Each row comes from the steps of one walk. Every step used is in the known rows, and no mark comes twice. Write the walk behind each row, first mark first.
Known rows
ganem > lalun > rere > mido: |   1.8 | -10.1 |  -3.5 |  -7.2 |  -8.0 |  23.5 |   6.9 | -20.7 |  27.0 | -29.2 | -13.1 | -30.4 | -16.2 |  -7.3 |   0.5 |  -1.6 |   9.5 |   2.4 |
livuvo > ganem > lalun > rere > mido > mumat: |   2.2 |   3.4 |  -2.3 | -25.3 | -24.8 |   0.7 |   6.1 | -19.3 |  27.4 |  -6.8 | -21.2 | -24.6 | -10.8 | -10.0 |  -0.6 |  -3.4 |  21.6 | -10.9 |
livuvo > ganem > lalun > rere: |   9.9 |   0.7 |   4.6 |   1.2 | -32.2 |   9.9 |   8.0 | -18.0 |  14.6 | -28.9 |  -2.4 | -16.8 |   2.5 | -11.2 |   9.3 |  -2.4 |   6.0 |   0.4 |
livuvo > bipus: |  -4.4 | -18.0 |   3.8 |  11.6 |   4.0 |  -3.9 | -14.1 |   0.3 |   3.0 |   9.3 |  -3.6 |  15.6 |   2.1 |  -9.6 |   2.1 |   3.9 |   1.2 | -12.7 |
livuvo > rere: |  -6.6 | -13.2 |   2.2 |  -3.4 |  -3.5 |  14.2 |   2.2 | -10.3 | -27.9 | -18.3 | -11.1 |  13.9 |   4.5 | -10.2 |  15.7 |   3.4 |   6.0 |   1.4 |
bipus > livuvo > ganem > mido: |  2.7 | -2.5 |  5.8 |  1.3 | -9.6 | -4.8 | -7.0 | -4.6 | -9.5 |  2.8 | -0.9 | 20.7 |  2.7 | -7.6 | -8.2 |  5.5 | 26.9 | 22.8 |
ganem > mido: |  -5.3 | -14.8 |  -3.5 |  -2.9 |  -7.9 |   7.4 | -12.3 |   6.1 |   2.2 |   2.4 | -20.7 |  -5.1 |  -4.9 | -11.1 |  10.2 |  -5.8 |  15.8 |  13.2 |
ganem > lalun: | -14.5 |  -8.6 |   1.3 |   5.8 | -16.6 |  -0.6 |  -3.8 |  -5.6 |   8.7 | -12.8 |  -5.0 | -16.7 |  -2.3 |  -3.6 |  10.8 |  -0.2 |  -2.0 |   2.4 |
ganem > mido > rere > livuvo: | -29.5 | -23.8 |  -0.4 |  -7.8 |   9.8 |   9.5 | -18.9 |  18.0 |  -0.3 |  -5.2 | -39.1 | -16.4 |  -6.2 | -10.6 |   1.1 | -10.8 |   8.4 |  12.2 |
bipus > livuvo: |  -7.0 |  -6.5 |   6.2 |   7.4 |  15.5 |   3.4 |   0.2 |  -3.7 | -10.4 |   1.4 |  -0.9 |  16.8 |  -6.5 |  -6.8 |  -6.6 |   8.8 |   5.6 |   7.8 |
ganem > mido > rere: | -14.5 | -18.9 |  -4.7 |  -4.2 |  -6.5 |   7.9 | -19.8 |  15.3 |  11.3 | -28.4 | -55.3 |  -6.5 |  -3.1 | -12.2 |   2.3 |  -9.0 |  12.1 |  14.4 |
lalun > rere > livuvo > mumat: |  -1.2 |  -7.0 |   3.6 | -13.7 |  -1.2 |  23.6 |  14.2 | -16.4 | -13.9 |  10.8 |  -3.0 |  -5.7 |  -8.0 | -14.3 |  16.7 |  -4.8 |   7.6 |   6.2 |
bipus > livuvo > rere > mido > ganem: |   2.5 |  -8.6 |   2.4 | -19.0 |   4.4 |   2.7 |  -1.3 | -18.9 | -33.4 |   0.4 |   0.1 |  23.1 |  -5.0 |  -8.3 | -13.4 |   9.4 |  23.2 |   3.9 |
bipus > livuvo > ganem > lalun: |  -6.2 |   3.3 |  10.6 |   9.7 | -19.0 | -12.0 |   1.3 | -15.7 |  -3.6 | -10.4 |  15.6 |   9.2 |   4.9 |  -0.2 |  -7.1 |   9.8 |   8.6 |  12.0 |
livuvo > ganem > lalun: |  -6.9 |  -1.8 |   4.9 |   3.6 | -35.8 | -11.2 |   0.4 | -16.1 |   2.2 |  -9.5 |   5.8 |  -5.5 |   6.1 |  -4.6 |   6.1 |   1.5 |   4.4 |  -0.1 |
livuvo > ganem: |   0.2 |  -4.5 |   4.2 |  -0.7 | -19.6 |  -8.3 |   3.8 | -15.3 | -14.0 |   4.4 |  -1.9 |  13.8 |   3.0 | -11.8 |   2.1 |   2.7 |   7.7 |  -5.4 |
ganem > lalun > rere: |   1.6 |  -6.3 |   1.0 |   2.9 | -13.7 |  22.0 |   2.9 |  -7.3 |  21.1 | -31.2 | -11.9 | -27.3 |  -6.1 | -10.2 |  13.7 |  -4.6 |   0.3 |   2.5 |
mido > ganem > lalun > rere > livuvo: |  -5.3 |  -7.9 |   3.9 | -11.5 | -11.7 |  11.9 |  -2.3 |  -0.5 |   3.5 |   8.3 |   7.0 | -39.2 |  -7.5 | -15.1 |  11.0 | -11.9 |  -1.5 |  -9.8 |

Which walk is each row?
|  -1.6 | -14.3 |   6.8 |  -1.1 |  -6.8 |   4.1 | -15.9 |   3.0 |  12.9 |  16.5 |  15.0 | -24.0 |   0.1 | -13.6 |   6.4 |  -9.0 |  -1.4 | -18.5 | : mido > ganem > lalun > rere > livuvo > bipus
|  -4.9 | -16.8 |  -2.5 | -14.3 |   2.7 |  16.0 |   4.6 | -22.7 | -24.3 | -15.4 | -13.3 |  10.3 |  -5.7 |  -6.7 |   2.2 |   7.1 |  15.6 |   1.1 | : livuvo > rere > mido
|   9.4 |   5.0 |  10.1 |   7.8 | -15.6 |   9.5 |   8.8 | -17.4 |  10.1 | -29.7 |   7.7 |  -1.6 |   1.9 |  -6.6 |  -4.0 |   5.9 |  10.4 |  11.6 | : bipus > livuvo > ganem > lalun > rere
|  -6.4 | -12.7 |  -0.7 |  -6.0 | -25.0 |  -4.1 | -15.3 |   4.5 |   3.9 | -26.6 | -46.4 |   4.5 |   5.4 | -13.1 |  -2.8 |  -6.9 |  18.4 |  11.7 | : livuvo > ganem > mido > rere
| -29.5 | -10.6 |   8.2 |  -1.1 | -17.6 |  -9.7 |  -5.9 |  -4.6 |  -2.3 | -15.0 | -13.1 | -16.3 |   4.8 |  -3.9 |  -3.0 |  -2.7 |  -3.8 |  -1.0 | : mido > rere > livuvo > ganem > lalun
| -12.6 | -10.3 |  -4.6 | -29.7 |   3.8 |   5.3 |  -0.8 | -10.4 | -15.6 |   4.0 | -30.7 |   4.9 |  -8.5 |  -9.4 |   5.4 |   2.2 |  21.8 | -10.0 | : livuvo > rere > mido > mumat
|  -5.4 | -12.0 |   3.5 |  -8.6 |  18.8 |  15.2 |   5.8 | -21.7 | -28.9 | -16.1 |  -2.1 |  25.1 |  -6.7 |  -2.4 | -11.4 |  15.4 |  19.9 |  13.0 | : bipus > livuvo > rere > mido
|  -5.3 | -10.3 |  -2.6 | -20.7 | -27.7 |  -0.7 |  -4.5 | -20.7 | -14.6 | -13.0 |  -3.2 | -10.5 |  -1.7 |  -6.2 |   3.9 |  -0.2 |  15.5 |  -1.8 | : livuvo > rere > mido > ganem > lalun
| -13.4 |  -9.3 |  -6.2 | -25.0 |   5.7 |  -5.2 |  -2.2 |  -5.0 |   5.8 |  24.4 | -30.4 |  -7.1 | -18.7 | -10.5 |  -3.3 |  -1.0 |  16.5 | -14.4 | : rere > mido > mumat
|   9.8 |  -3.4 |  -0.1 |  -7.4 | -28.9 |   9.0 |  -3.0 |  -3.1 |  16.2 | -15.5 |  -9.1 | -29.7 |  -4.2 | -16.9 |  12.2 | -10.2 |   2.8 |  -7.1 | : mido > ganem > lalun > rere
| -26.1 | -30.2 |   2.7 |   2.9 |  15.4 |   2.2 | -33.5 |  22.3 |   8.3 |   1.8 | -31.8 |  -1.6 |   1.4 |  -8.7 |  -4.5 |  -8.5 |   8.2 |   3.6 | : ganem > mido > rere > livuvo > bipus
| -20.3 |  -6.1 |   9.1 |   0.0 | -18.4 |  -9.4 |   1.8 | -14.2 | -11.8 |  15.2 |  21.5 | -13.7 |   2.9 |  -3.0 |   4.8 |   0.8 |   0.2 |  -2.2 | : rere > livuvo > ganem > lalun
|   2.2 | -13.9 |  -3.2 | -24.9 | -11.9 |   3.7 |  -1.1 | -18.8 | -30.0 |   2.5 |  -9.6 |   9.0 |  -4.2 | -13.2 |   0.0 |   0.7 |  18.9 |  -8.9 | : livuvo > rere > mido > ganem
|  17.1 | -10.3 |  -5.3 | -21.9 |  -7.2 |  15.1 |   4.0 | -15.8 |   5.8 |   2.5 | -17.7 | -14.4 | -17.2 | -21.0 |  -4.9 |  -5.5 |  15.1 | -13.6 | : lalun > rere > mido > ganem
|   9.9 |  -3.4 |   0.1 |  -8.5 | -26.7 |  11.7 |  11.6 | -31.6 |  19.5 | -25.8 |  -3.1 | -18.8 |  -7.7 |  -7.9 |  -3.9 |   0.7 |  15.5 |  -0.2 | : livuvo > ganem > lalun > rere > mido
|   9.0 | -13.2 |  -4.4 | -11.7 |   7.7 |  26.9 |  10.4 | -19.0 |  13.1 | -14.4 | -19.8 | -11.4 | -18.9 | -14.9 |  -3.6 |  -0.6 |  13.0 |  -3.6 | : lalun > rere > mido
|   3.3 |  -6.9 |   7.9 |  -7.1 |   0.0 |  16.3 |  12.3 | -13.7 | -12.5 |   8.3 |   7.5 |  -6.1 |  -2.7 | -16.8 |   3.9 |  -3.0 |   5.4 |  -8.6 | : lalun > rere > livuvo > ganem
